Each row comes from the steps of one path. Every step used is in the known rows, and no mark comes twice. Write the path behind each row, first mark first.
Known rows
vidosas, zodifu, buner: [ 15  13   5  45 -23  35  38  10   5 -27  14 -15   4 -19   8  12  61  -3
  12]
tume, porev, zodifu, vidosas: [  0 -42 -22  49   3  36  50  24  -1 -22  -7  -5   2   8 -26  -4  20   1
 -18]
buner, zodifu, vidosas, popot, fada, bufu: [ -8 -14  -8  41   2  -9  33 -17  33 -34  31   8 -16 -24 -19 -30  21   0
 -25]
bufu, fada, popot: [ -2 -41  10  43 -21  -2  38   5 -17 -47  -6  31  37 -27   7 -30  32 -25
  -9]
popot, vidosas, zodifu, buner, bufu, fada: [ -1  -3  15  41 -14  36  28  -1   5 -30  28  16  30 -50  24 -31  24 -18
 -17]
buner, bufu: [ -2 -60 -23  54  -7  12  44 -10  -1 -31  44   4  13 -40  -4 -32   2 -14
 -56]
tume, porev, zodifu, vidosas, popot, fada, bufu: [-11 -35  -4  50  -1  12  43   0  30 -35   5   3 -12 -12 -18 -32  -4  -2
  -9]
buner, zodifu: [-11 -38 -29  38 -15  14  12   8 -31 -29  27  15   5  -7   6  -8  32  -4
 -38]
fada, popot, vidosas, zodifu, buner, bufu: [ 11 -15  -4  27 -36  39  50 -25  31 -44  43   6  -6 -40 -13  -5  25   5
   7]
zodifu, buner, bufu: [ 18 -31 -39  33 -18  25  50  -6   8 -21  46 -13   6 -42  -4 -17  22   1
 -30]
porev, zodifu, vidosas, popot, fada, bufu: [-12 -24   0  54   5   9  31   3  39 -35  26  10  -4 -19 -27 -27   4  -1
 -14]
vidosas, zodifu, buner, bufu: [ 17 -14 -14  49 -23  38  49 -13  14 -27  45 -14  -1 -41   7  -9  27  -3
 -18]
vidosas, popot, fada, bufu: [-15 -31   4  53  -1 -11  32  -6  27 -41  23   9   0 -30  -8 -37   7 -11
 -21]
tume, porev, zodifu, vidosas, popot: [-19 -33  -1  53   1  41  56  36  14 -36  -6  22   1   1 -33  -4  17 -12
  -3]
popot, vidosas, zodifu, buner: [  1  17  14  28 -24  40  30   5  20 -36  18  -2   3 -19  -7  17  56   3
  25]
popot, vidosas: [-32 -38   8  24  -4  10  18   6   9 -47  19  26  18 -16 -29 -10  21  -7
 -12]
popot, fada, bufu, buner, zodifu: [-15 -26  -5  45   0   1  -1  -4  -6 -31  -2   5  11 -28  28  -1  12  -9
 -48]
porev, zodifu, buner, bufu: [ 10 -41 -43  40 -20  56  34  15   6 -20  47  -5  11 -29  -5  -7   3   7
 -16]
fada, popot, vidosas, zodifu: [-22 -18  46  45 -28  26  30 -12  20 -66  11  30   4 -15 -18   4  34 -11
  21]
porev, zodifu, vidosas, popot, fada: [-11 -29  22  31   9  24  10  20  13 -17  32   5   0 -13 -14  17  11 -14
  -3]
zodifu, buner, bufu, fada, popot: [ 16 -33  -9  29 -31  13  49  -7  -3 -40  14  20  29 -43  10 -30  26 -14
  -6]
bufu, fada, popot, vidosas, zodifu: [-23 -12  56  49 -25  26  25  -7  12 -63   4  37  18 -22   0  -9  34 -20
  18]
buner, bufu, fada, popot, vidosas, zodifu: [-19 -19  49  49 -26  31  30 -19  19 -62  20  37  14 -34   0 -16  20 -19
   6]

Write each row's path
[-21 -18  26  66  22  14  19  19  37 -35 -22   5  21 -33  -1   4   0 -16
 -33] : porev, zodifu, vidosas, popot, fada, bufu, buner
[ -9 -13  28  24  14   7   6   6  10 -18  14   2   0 -28   5  28  22 -20
 -23] : bufu, buner, zodifu, vidosas, popot, fada
[ -4 -29 -16  54  11  32  37  26  10 -19  19   1  12   0 -38   2  31   1
 -25] : porev, zodifu, vidosas
[-19 -25 -17  58  -1   5  14   3  -5 -40 -10  13  18 -24  18 -12  21  -8
 -54] : fada, bufu, buner, zodifu
[-15 -30  22  62  16 -13  15   0  16 -35 -24  -8  28 -43  24  -8   4 -22
 -48] : popot, fada, bufu, buner
[  0  -7 -11  42  15   5  32   2   5 -20  -1  -2   7 -20  -9  14  51  -6
 -53] : bufu, buner, zodifu, vidosas
[-14 -11  29  61  24 -11  31   1  39 -35 -23  -2  19 -44   1  -4  14 -21
 -42] : zodifu, vidosas, popot, fada, bufu, buner
[ 16 -20  11  42 -36  23  49 -14   3 -44  14  19  23 -43  17 -25  32 -17
   1] : vidosas, zodifu, buner, bufu, fada, popot
[  9 -32 -38  29 -28  60  34  41 -18 -20  -9 -13  10   4   5   9  19   9
  21] : tume, porev, zodifu, buner
[ 10  -7   6  56 -13  31  35   3  -6 -22  25   5  32 -51  36 -33  28 -23
 -28] : vidosas, zodifu, buner, bufu, fada
[-24 -44  10  12 -24   7  29  -6  16 -61  11  37  14 -14 -39  -6  24  -2
  11] : fada, popot, vidosas
[-20 -28   9  80  14  -8  35   9  17 -45 -35   3  35 -39   9 -21  15 -21
 -55] : fada, bufu, buner
[ -8 -24   5   4 -29  21  32 -11  19 -52  19  36  23 -36 -18 -19  23  -2
  13] : zodifu, buner, bufu, fada, popot, vidosas
[-14 -31   2   7 -31  45  20   7  17 -51  22  42  27 -26 -20 -12   8   3
  23] : porev, zodifu, buner, bufu, fada, popot, vidosas
[-18 -75 -21  57 -17  54  26  43 -33 -33 -17   8  16  14   6  -9 -14  -7
  -5] : tume, porev, zodifu
[-23 -22   3  47   0   9   3   4   3 -38  -3  17   9 -29  23   0   9 -13
 -40] : vidosas, popot, fada, bufu, buner, zodifu
[ -6 -18  13  17   6   6  13   1   7 -16  38   4 -12 -19  -8  15  26 -13
 -15] : buner, zodifu, vidosas, popot, fada
[ -1  -3 -19  51  14  -3  41  -8  21 -28  -3   0   3 -23 -17  -6  48   0
 -57] : fada, bufu, buner, zodifu, vidosas
[-23 -24  31  65  16  -7  19   9  24 -41 -25   4  25 -44  17  -8   2 -25
 -40] : vidosas, popot, fada, bufu, buner
